Each row was made from one small tree. Brackets hold a mark, then the marks that hang from it, in the order of their numbers. Every link used is in the known rows. Write each row's tree.
Known rows:
{z_434 {z_217 z_123 z_712 z_874}}: [ 22.1  -0.9 -17.3   0.4  18.0 -25.6 -30.7  49.2  27.3  23.8  21.5 -15.9
  -2.9 -63.5  25.1  -5.7  13.7  11.6  -0.8  43.1   2.7 -20.8 -10.8  25.1
 -46.8  -7.8 -23.7 -20.2 -24.3 -14.5 -11.0 -27.5  -7.7 -31.7  12.1]
{z_123 z_217 z_632}: [  8.4 -15.5   4.5  -7.5   1.2 -33.3 -41.5  27.5  -7.2  11.7  -7.1  19.9
  14.5 -50.7  17.9 -32.3  21.4  25.8  11.8   9.5 -16.8 -18.7  -0.1  47.7
 -18.1   9.9  -0.4   6.1  -2.2  -2.0 -40.2 -34.5 -25.7  14.1   0.6]
{z_270 {z_490 {z_712 {z_217 z_413 z_874} z_701}}}: [ 19.6 -15.8   5.9 -29.6  -6.7 -23.5 -47.3  47.8  -6.0  11.6  13.4 -17.1
 -17.5 -64.1  13.9 -13.8  17.5   4.1   5.5  29.7 -60.1 -14.8 -14.1  40.6
 -30.3  -2.8 -22.7  -1.0 -12.0   0.8 -31.0 -27.3  -5.5  -8.5 -11.9]
{z_413 {z_217 z_123 {z_712 z_490} z_874}}: [ 11.7  -2.3   4.2 -15.1  12.2  -9.7 -43.9  49.8  33.6  23.3  11.3  -0.7
  -2.4 -69.4  19.0  20.3   8.6  18.0  -1.3  25.0 -20.2   1.9  -1.9  31.6
 -42.6  -5.4 -27.3 -11.0  -4.5 -12.4 -30.0 -14.5 -28.8 -20.4   8.8]
{z_490 {z_712 {z_217 z_123 z_874} z_701}}: [  8.3 -10.9  -1.4  -9.5  -3.0 -15.7 -37.5  49.9   9.1  21.0  15.5 -24.1
  -1.0 -64.5   7.0 -10.9  31.3   8.8   6.1  37.6 -57.0   5.0 -16.8  30.2
 -36.5  -2.0 -33.8   5.8  -2.5 -11.6 -19.0 -44.3 -13.6  -9.1  -4.5]
{z_490 {z_712 {z_217 z_123}}}: [  7.3 -14.1   3.0  -9.9   6.7 -19.8 -45.7  45.7  11.7  15.1  -1.0  -6.4
  -3.9 -66.7  -5.2 -15.4  21.6  20.7   9.8  34.2 -54.7  -3.7 -18.6  29.1
 -36.4  -3.5 -31.0   2.3   0.5 -10.6 -42.5 -43.5  -7.3   1.5  -0.1]
{z_874 {z_217 z_123 z_413}}: [ 24.5  11.0   0.9   2.6  -4.0 -10.8 -35.2  35.7  16.0   6.7  -9.1   2.6
 -12.3 -50.7   7.2  -4.5 -12.8  23.1   3.3  32.5  -0.3 -20.3 -55.4  19.4
 -22.6  24.2 -42.8 -18.1   3.6 -17.0 -50.2 -25.8 -41.1  -5.4   8.7]
{z_434 {z_217 z_123 z_413 {z_712 z_490 z_701} z_874}}: [ 48.1  11.2 -19.1 -16.5   5.2  -3.9 -24.8  54.3  18.8  34.8  34.3 -32.8
  -5.7 -62.9  35.8  -0.5  24.4   5.6 -14.7  48.7   4.3 -19.5 -22.5  26.2
 -47.6   1.4 -27.6 -24.1 -13.3  -4.7 -19.9 -18.7 -30.5 -39.9  -3.4]
{z_270 {z_490 {z_712 {z_217 {z_123 z_632} z_413 z_874} z_701}}}: [ 23.7 -19.8   3.6 -16.2  -7.2 -31.0 -48.2  48.4  -4.7  17.8  11.6 -15.0
  -9.1 -62.9  18.3 -14.7  22.6   9.0   6.5  37.1 -50.0  -9.8 -23.1  40.6
 -29.8  -7.8 -19.9  -1.9  -6.0   2.4 -30.1 -26.9 -13.1  -1.1 -15.5]
{z_270 {z_490 {z_712 {z_217 {z_123 z_632} z_413}}}}: [ 23.0 -21.9   7.3 -16.5  -0.7 -33.2 -54.2  45.0  -2.4  12.8   0.5  -2.5
 -11.5 -65.6   9.8 -17.3  16.1  16.6   9.3  34.4 -48.7 -15.8 -22.6  40.2
 -29.9  -8.8 -18.5  -3.7  -3.5   2.8 -45.8 -26.5  -8.1   6.3 -11.8]
{z_123 {z_217 z_712 z_874} z_632}: [ 26.4 -16.2   7.6  -4.2   3.0 -25.8 -43.3  41.4 -10.9  25.7  16.4  24.2
  20.3 -56.3  27.3 -20.8  27.7  20.5   3.5  20.4   6.8 -10.5   5.1  45.6
 -26.2   7.1   9.5  -4.4 -24.3 -12.6 -20.4 -35.8 -12.6  -6.9   3.9]
{z_413 {z_217 {z_712 z_701}}}: [  1.6   2.1  -1.9 -17.3 -12.2 -10.7 -21.5  46.5   6.3   7.3  13.0 -13.0
 -10.2 -72.9  11.4  12.7   6.9  22.4   3.8   3.6 -65.8  -3.3  -2.3  18.0
 -51.3   8.3 -38.4  12.2 -17.6  -2.8 -37.1 -13.0 -33.0  -9.3   3.5]
{z_490 {z_712 {z_217 {z_123 z_632} z_413 z_874} z_701}}: [ 30.5  -5.3   0.6 -11.4  -8.2 -14.6 -32.9  51.5  -3.6  28.0  17.3 -18.5
   1.8 -64.9  14.7 -10.2  33.1  13.4   2.7  42.0 -47.6   3.1 -26.7  31.5
 -35.7   1.3 -35.3   1.6  -4.2  -6.2 -18.0 -42.7 -21.5 -12.1 -13.9]
{z_123 z_632}: [ 12.5  -6.2  16.5 -22.6  -7.9 -46.6 -40.5  23.4 -24.9   3.2  -5.9  21.1
  -5.8 -60.6   3.1 -15.7   8.5  17.9   8.5   4.8 -29.4 -13.9  -8.2  40.5
 -16.8   2.3 -23.6   4.0 -16.4  -5.7 -26.6 -26.3  -9.9  19.7 -14.3]
{z_874 {z_217 {z_712 z_701}}}: [ 14.8   8.7   0.2  -4.2 -21.3  -6.6 -32.5  38.0  -8.1   1.3  12.2 -10.9
  -7.3 -59.5  -3.3  -4.0   4.0  15.2   0.6   9.6 -29.6  -7.0 -37.9   9.1
 -31.1  26.1 -21.2  -1.8 -18.8 -19.2 -51.6 -22.6 -28.5   1.9  11.3]
{z_111 z_217}: [  1.1  -4.4   1.8  -5.6   5.3 -23.1 -34.6  31.4  22.0   6.4  -2.5   8.5
  -9.2 -60.2   3.7 -12.9  12.1  -1.0   2.3   8.9 -28.0 -31.9 -10.6  42.9
 -11.7  11.2 -44.4   2.7   5.7   2.5 -51.8 -24.7 -13.6  -0.4  -5.2]
{z_874 {z_217 z_413 z_712}}: [ 39.2  15.2   6.6 -11.1 -14.1   2.6 -32.8  41.4 -10.5   6.5   9.7   4.9
 -12.8 -59.9   2.1  -1.1  -6.8  22.3  -4.1  19.8  -8.9 -18.8 -45.4  12.0
 -31.4  31.5 -28.9 -15.5 -23.0 -18.7 -55.7 -21.7 -27.8 -11.8   9.5]
{z_111 z_217 z_689}: [ -8.4 -11.6  -5.8   2.2  21.4 -28.8 -51.2  36.0  27.8   0.4  -6.3  12.0
   6.1 -68.9   4.3  -3.3   7.2 -11.9  -4.7  15.8 -16.7 -32.5  -7.4  41.3
  -1.7   5.9 -50.2   0.0   2.1  14.0 -62.5 -13.1  -7.3  -1.7  -4.4]
{z_217 {z_123 z_632} z_413 {z_712 z_490 z_701} z_874}: [ 63.7   1.8   5.4 -19.7 -14.1  -4.1 -34.1  62.0  -8.1  45.5  44.8  -6.1
  -1.0 -64.2  37.4  17.2  25.8   1.5 -24.4  55.7  26.2   4.7 -26.5  30.6
 -38.9   3.3 -28.5 -23.9 -12.7 -10.0 -10.0 -16.1 -35.9 -25.2 -28.3]
{z_712 {z_217 z_123 z_874} z_490 z_701}: [  0.5  -2.9 -10.0 -27.1   1.4 -20.3 -34.7  30.0  19.1  21.2  19.0 -42.8
   1.1 -54.7  21.7   3.6  19.3 -12.8  -6.4  23.5 -41.2   4.6 -25.3  31.4
 -18.7   2.4  -3.5  -6.9  28.3   0.3 -29.0 -24.8 -36.3  -2.3 -10.3]

Write each row's tree:
[ 17.5 -17.7   0.9  10.0  -7.7 -33.3 -36.7  51.0   1.1  20.9  16.4  10.6
  -0.7 -68.6   9.0   3.7  10.1  20.9  -2.6  39.1  -1.4   0.9 -19.3  18.0
 -44.5  -5.1 -28.7  -5.9 -14.9 -14.1 -31.4 -22.3 -17.4  10.0 -10.9] -> {z_217 {z_123 z_632} z_712}
[ 15.7   8.1  -8.0 -27.4  -9.8 -20.4  -6.8  35.1  -8.8  13.6  24.5 -30.7
  -9.5 -56.1  31.2   3.4  -0.3  -5.1  -1.7  20.6 -51.7 -13.0 -27.7  24.1
 -26.2  19.0 -28.1  -3.2 -10.1  -0.1  -2.5 -33.4 -25.2 -25.7 -12.6] -> {z_712 {z_217 z_413 z_874} z_701}
[  9.8   3.1   7.2 -31.2  -0.1  -6.1 -39.8  41.7  11.2   9.7   6.1  -0.9
  -9.4 -73.6   5.0  11.9   8.9  24.0  -0.7   1.5 -52.8  -6.0   1.3  27.0
 -43.6   4.6 -24.7   2.7  -8.1  -2.8 -55.5  -9.4 -29.1  -6.4   5.5] -> {z_413 {z_217 {z_712 z_490}}}
[ 50.6   7.7  14.4 -52.4 -10.0  10.9 -38.2  53.3 -17.9  20.4  29.0   4.4
 -24.6 -69.4   8.7  10.3   5.4   9.1 -23.1  26.4 -10.0 -17.9 -11.6  23.7
 -41.4  17.7 -31.7 -17.6 -22.4  -4.9 -54.8 -11.3 -18.5 -19.4 -18.8] -> {z_217 z_413 {z_712 z_490}}
[ 43.1  -1.0  12.9 -12.2   7.3 -31.5 -33.7  45.0   6.0  29.8   9.5  20.6
  -7.9 -54.0  35.9   5.7  -2.1  11.6  -3.6  52.8  28.7 -15.2 -23.4  43.7
 -22.3   0.6 -47.9 -26.0 -13.4 -15.0   8.7 -30.3 -21.0 -26.2 -17.3] -> {z_217 {z_123 z_632} z_413 z_874}
[  9.7   0.3   8.5 -48.6  19.2 -21.6 -49.7  20.3   6.7  12.6   5.8  -8.6
  -3.3 -58.1   8.5  -2.9   6.1  -5.3  -2.7   5.9 -34.6 -12.1 -10.9  42.4
  -8.0   4.3  10.1 -16.3  10.7  -4.1 -39.7 -28.0  -7.4  -5.1   0.0] -> {z_712 {z_217 z_874} z_490}
[ 32.6  11.0  -5.6   9.5 -20.6   1.0 -25.7  49.5   5.9  14.3  15.5 -14.2
  -7.7 -57.3  11.1   4.4  -1.1  19.7  -5.7  37.2  -4.7  -8.7 -58.3   4.3
 -38.7  27.1 -39.5 -13.7  -7.2 -17.2 -50.0 -20.7 -46.7  -8.1   3.8] -> {z_874 {z_217 z_123 z_413 {z_712 z_701}}}
[ 41.4  10.0  -4.4  14.1 -24.8  -7.9 -26.4  45.6  -6.5  17.5  13.7  -7.1
   0.7 -57.9  12.8  -0.1   5.8  24.1  -4.0  34.9  -1.7  -5.6 -62.3   8.2
 -34.3  24.4 -30.9 -11.4  -7.6 -14.2 -48.5 -20.1 -49.4   0.6  -1.2] -> {z_874 {z_217 {z_123 z_632} z_413 {z_712 z_701}}}
[ -2.7  -4.2   0.4   0.2   4.3 -34.6 -33.2  34.5  24.9   9.6 -14.8   5.4
  -1.4 -64.9  13.8   4.5   1.4  31.6  14.5  15.2 -42.9  -4.9 -14.3  32.7
 -35.4  -3.9 -40.2   5.2   7.3  -1.9 -34.4 -18.0 -39.9   6.4   3.7] -> {z_413 {z_217 {z_123 z_632}}}
[ 40.8  -9.2  -5.6  10.5  21.0 -13.4 -55.6  55.5  25.2  33.7  19.4  15.8
  20.5 -73.7  26.9  13.1  22.7 -11.0 -23.6  48.1  38.0 -19.4 -25.4  43.0
  -8.9  -0.2 -39.5 -22.2   1.3  12.5 -52.4  -7.0 -21.8 -20.5 -16.0] -> {z_111 {z_217 {z_123 z_632} z_413 {z_712 z_490} z_874} z_689}
[ 43.2   7.6   1.0  12.6 -14.3  -9.9 -34.1  43.5  -2.4  16.6   5.9   8.0
   0.3 -59.0   8.7  -0.5  -1.0  29.3  -2.4  35.3   8.5  -9.8 -61.0  11.8
 -31.7  22.0 -27.6 -17.8 -10.1 -17.7 -53.4 -21.9 -40.0  -0.4   3.1] -> {z_874 {z_217 {z_123 z_632} z_413 z_712}}
[ 48.6   8.8   9.3 -36.9 -15.9   2.6 -17.4  62.7 -21.0  26.1  49.3  -5.2
 -20.2 -65.2  31.3  17.1   6.1  -3.3 -20.2  36.9  -3.5 -11.6  -5.9  23.8
 -44.4  18.1 -46.0 -16.3 -47.4 -16.1   5.2 -23.3 -10.9 -47.1 -16.8] -> {z_217 z_413 {z_712 z_701} z_874}
[ 65.8  -1.1  13.2 -21.5   1.0  -8.3 -44.2  59.3  -3.1  44.5  34.3  14.6
  -1.1 -65.0  31.7  16.3  16.3   8.3 -21.6  56.3  40.8  -2.7 -22.6  35.5
 -34.9  -0.7 -24.5 -33.3 -15.7 -14.7 -17.1 -18.4 -22.7 -26.6 -21.4] -> {z_217 {z_123 z_632} z_413 {z_712 z_490} z_874}
[ 10.4  -0.7  -1.3 -14.3   1.7  -7.4 -35.6  51.9  29.8  24.2  19.7 -15.0
  -2.0 -68.9  23.5  21.4  15.7  13.3  -3.3  23.9 -29.5   7.0  -4.8  28.1
 -45.6  -3.1 -31.3  -3.9  -2.4  -9.8 -24.9 -12.7 -37.9 -20.0   4.2] -> {z_413 {z_217 z_123 {z_712 z_490 z_701} z_874}}
[ 29.3  -4.4  -0.8 -19.2  -1.7   7.1 -25.3  56.4   3.3  25.9  32.2  -3.0
  -0.9 -53.7  37.0  -6.1  16.6   7.6  -8.8  34.3  -0.9 -19.3   3.4  33.4
 -40.9  22.5 -20.8  -8.8 -23.8 -11.3 -18.3 -32.2 -24.2 -38.6   2.0] -> {z_123 {z_217 z_413 {z_712 z_701} z_874}}
[ 53.5  -6.0  11.4 -22.5   1.3  -6.0 -45.3  44.1 -15.4  35.6  22.2  22.1
  16.6 -56.2  33.7 -15.6  30.8  18.5  -8.9  27.1  19.0 -14.8  -3.7  49.2
 -24.5  13.4   9.1 -14.8 -15.4  -5.2 -33.5 -28.4 -26.3 -16.0  -6.2] -> {z_123 {z_217 z_413 {z_712 z_490} z_874} z_632}
[ 20.7  -3.2   6.2 -10.6   8.0 -18.8 -44.3  46.5  21.4  26.6   9.9   5.5
   6.1 -70.4  21.0  16.1  15.5  22.8   0.3  22.2 -17.1   5.0  -7.4  35.2
 -38.9  -8.2 -19.4  -8.5  -3.9  -9.9 -28.7 -14.2 -31.9 -10.5   4.5] -> {z_413 {z_217 {z_123 z_632} {z_712 z_490} z_874}}
[ 13.2 -10.4   1.5 -25.1   3.3   2.6 -43.2  48.9  10.2  23.5  28.1  -7.6
   4.4 -54.2  23.8 -10.8  28.8   2.1  -7.7  22.1  -8.3 -10.3  14.5  39.8
 -32.8  14.1   0.5  -5.2 -10.2 -12.2 -32.0 -28.4 -20.7 -21.0   6.2] -> {z_123 {z_217 {z_712 z_490 z_701} z_874}}
[ -1.5   2.4  -7.7 -42.7 -10.5 -15.4 -31.2  22.7  -2.9   7.3  13.8 -43.8
  -5.7 -59.2   6.9  -5.2  18.5  -7.3  -5.4  -0.5 -74.5  -2.9 -21.7  27.3
 -19.4  12.6   0.4   6.2  24.1   9.8 -54.8 -20.1 -36.1  12.6 -14.2] -> {z_712 z_217 z_490 z_701}
[ 47.0  11.8  -1.4   1.8 -23.2  -0.7 -36.4  42.6  -5.6  20.9  14.0  -9.7
   1.2 -58.5  10.3   0.4  13.8  21.1  -9.9  31.9   1.3  -2.4 -62.5  13.6
 -30.0  23.3 -19.9 -14.3   3.2 -11.3 -62.1 -15.5 -54.9   4.5  -4.6] -> {z_874 {z_217 {z_123 z_632} z_413 {z_712 z_490 z_701}}}
[ 29.1   0.0  -1.2 -27.0   7.2 -22.0 -40.5  25.7   6.5  22.5  -0.5 -10.1
   1.4 -59.0  15.4  -2.0   6.8  11.3  -5.8  26.2 -24.0 -11.3 -42.5  33.0
 -16.6   5.9  -2.8 -17.5  31.5   8.8 -60.3 -22.0 -38.6   8.8 -15.5] -> {z_712 {z_217 {z_123 z_632} z_413} z_490}
[ 19.1   4.2   3.1 -30.3  12.5 -25.3 -22.4  30.7  -1.4  12.1   9.2  -0.7
 -10.4 -57.2  22.4   2.1 -14.1   4.5   2.4  21.8 -30.1 -23.8 -23.3  30.2
 -20.8  14.0 -22.3 -16.3 -14.0  -6.4 -11.2 -36.3  -5.9 -27.4  -1.1] -> {z_712 {z_217 z_413 z_874}}
[ 39.4  -6.9  -2.0  -5.7 -18.9  -9.9 -24.3  46.6 -23.3  26.4  21.3   5.4
  13.6 -57.3  31.1 -18.7  28.3  25.0  -3.7  23.2 -10.8 -14.0 -14.1  32.3
 -37.8  20.2  -8.4   3.6 -15.5   2.1 -40.0 -27.4 -40.7  -3.9 -12.6] -> {z_123 {z_217 z_413 {z_712 z_701}} z_632}
[ 48.3  -7.7   8.1 -10.4  -0.1 -13.7 -35.4  47.3 -17.0  31.9  21.7  24.9
  15.5 -56.2  36.3 -15.9  23.7  22.7  -3.1  29.7  17.1 -17.8  -5.0  44.0
 -29.4  14.2  -1.5 -11.5 -27.3  -8.3 -20.3 -33.1 -21.7 -19.9  -3.3] -> {z_123 {z_217 z_413 z_712 z_874} z_632}
[  7.6   5.2   1.6 -29.7 -10.7  -3.5 -32.0  43.9   7.4  10.7  13.8 -16.1
  -9.4 -73.2   8.5  12.5  14.9  18.3  -2.5   1.0 -63.3  -0.8  -1.6  23.8
 -46.1   6.9 -27.5   9.1  -5.8  -0.1 -51.6  -7.5 -37.8  -5.3   1.0] -> {z_413 {z_217 {z_712 z_490 z_701}}}
[ 56.1  12.2  14.0 -54.7 -14.0  13.8 -31.9  58.9 -19.2  31.0  49.7 -10.1
 -18.7 -65.8  27.4  17.6  16.8  -8.4 -27.3  32.6  -0.1  -8.1  -5.3  31.4
 -38.1  16.7 -31.2 -20.1 -32.3 -11.6 -14.0 -15.1 -18.4 -41.7 -21.1] -> {z_217 z_413 {z_712 z_490 z_701} z_874}
[  8.6  -6.3  -1.5   5.2  -1.7 -25.3 -31.1  46.0  17.5  17.0   2.0   4.7
   2.2 -72.7  14.1  12.3   7.3  33.7   7.2  20.1 -36.9   1.0 -14.8  22.0
 -48.1  -3.9 -33.0   2.8  -6.3  -4.8 -38.6 -14.5 -36.1   1.6   3.7] -> {z_413 {z_217 {z_123 z_632} z_712}}
[ 51.8  -3.9   5.5 -21.8  -8.8  -3.4 -37.4  46.7 -19.7  36.3  29.3   7.1
  17.7 -55.7  38.1 -14.8  37.4  14.2 -10.8  26.3   8.8  -9.9  -5.7  46.1
 -27.6  15.6   6.3  -7.9 -13.1  -1.8 -29.2 -26.3 -35.5 -15.6 -12.2] -> {z_123 {z_217 z_413 {z_712 z_490 z_701} z_874} z_632}
[ 15.2 -11.2   0.4  -7.4  25.0 -12.9 -62.6  48.0  24.2  17.4  18.1  12.1
  12.7 -74.6  10.4   8.4  21.5 -20.7 -18.8  23.2   8.9 -22.0  -1.0  43.0
  -5.5   1.6 -30.3 -14.0  -9.7   7.1 -56.8  -8.8   0.3 -18.8  -3.3] -> {z_111 {z_217 {z_712 z_490} z_874} z_689}
[ 41.6  -8.7   3.5  -7.0  -8.4 -13.0 -31.9  44.9 -19.7  25.4  14.0  20.3
  13.3 -57.8  27.0 -20.0  21.3  30.2  -2.3  24.4  -0.9 -18.9 -10.9  35.9
 -35.0  17.7  -4.8  -2.4 -17.1  -1.3 -44.2 -28.8 -30.2  -3.1  -7.0] -> {z_123 {z_217 z_413 z_712} z_632}
[ 24.4  -5.0  -0.5 -14.5  -5.8  -8.3 -31.5  54.0   4.8  25.3  18.3 -23.5
  -4.1 -64.6  13.7  -8.0  28.2  10.3   1.4  44.0 -49.6   0.4 -23.8  29.3
 -38.6   3.0 -40.8   0.9  -4.0  -9.0 -19.0 -42.5 -19.2 -18.3 -10.0] -> {z_490 {z_712 {z_217 z_123 z_413 z_874} z_701}}
[ 36.3  -4.5  -0.1  -5.7  -6.7  -4.3 -24.6  64.6   9.4  25.0  25.1   3.6
 -20.1 -67.0  19.3  16.1  -5.3  17.3 -14.3  55.8   8.1 -13.6 -27.3  11.5
 -54.6   9.6 -56.3 -19.5 -17.5 -12.0 -33.5 -19.2 -24.5 -21.7 -14.5] -> {z_217 z_123 z_413 z_712}
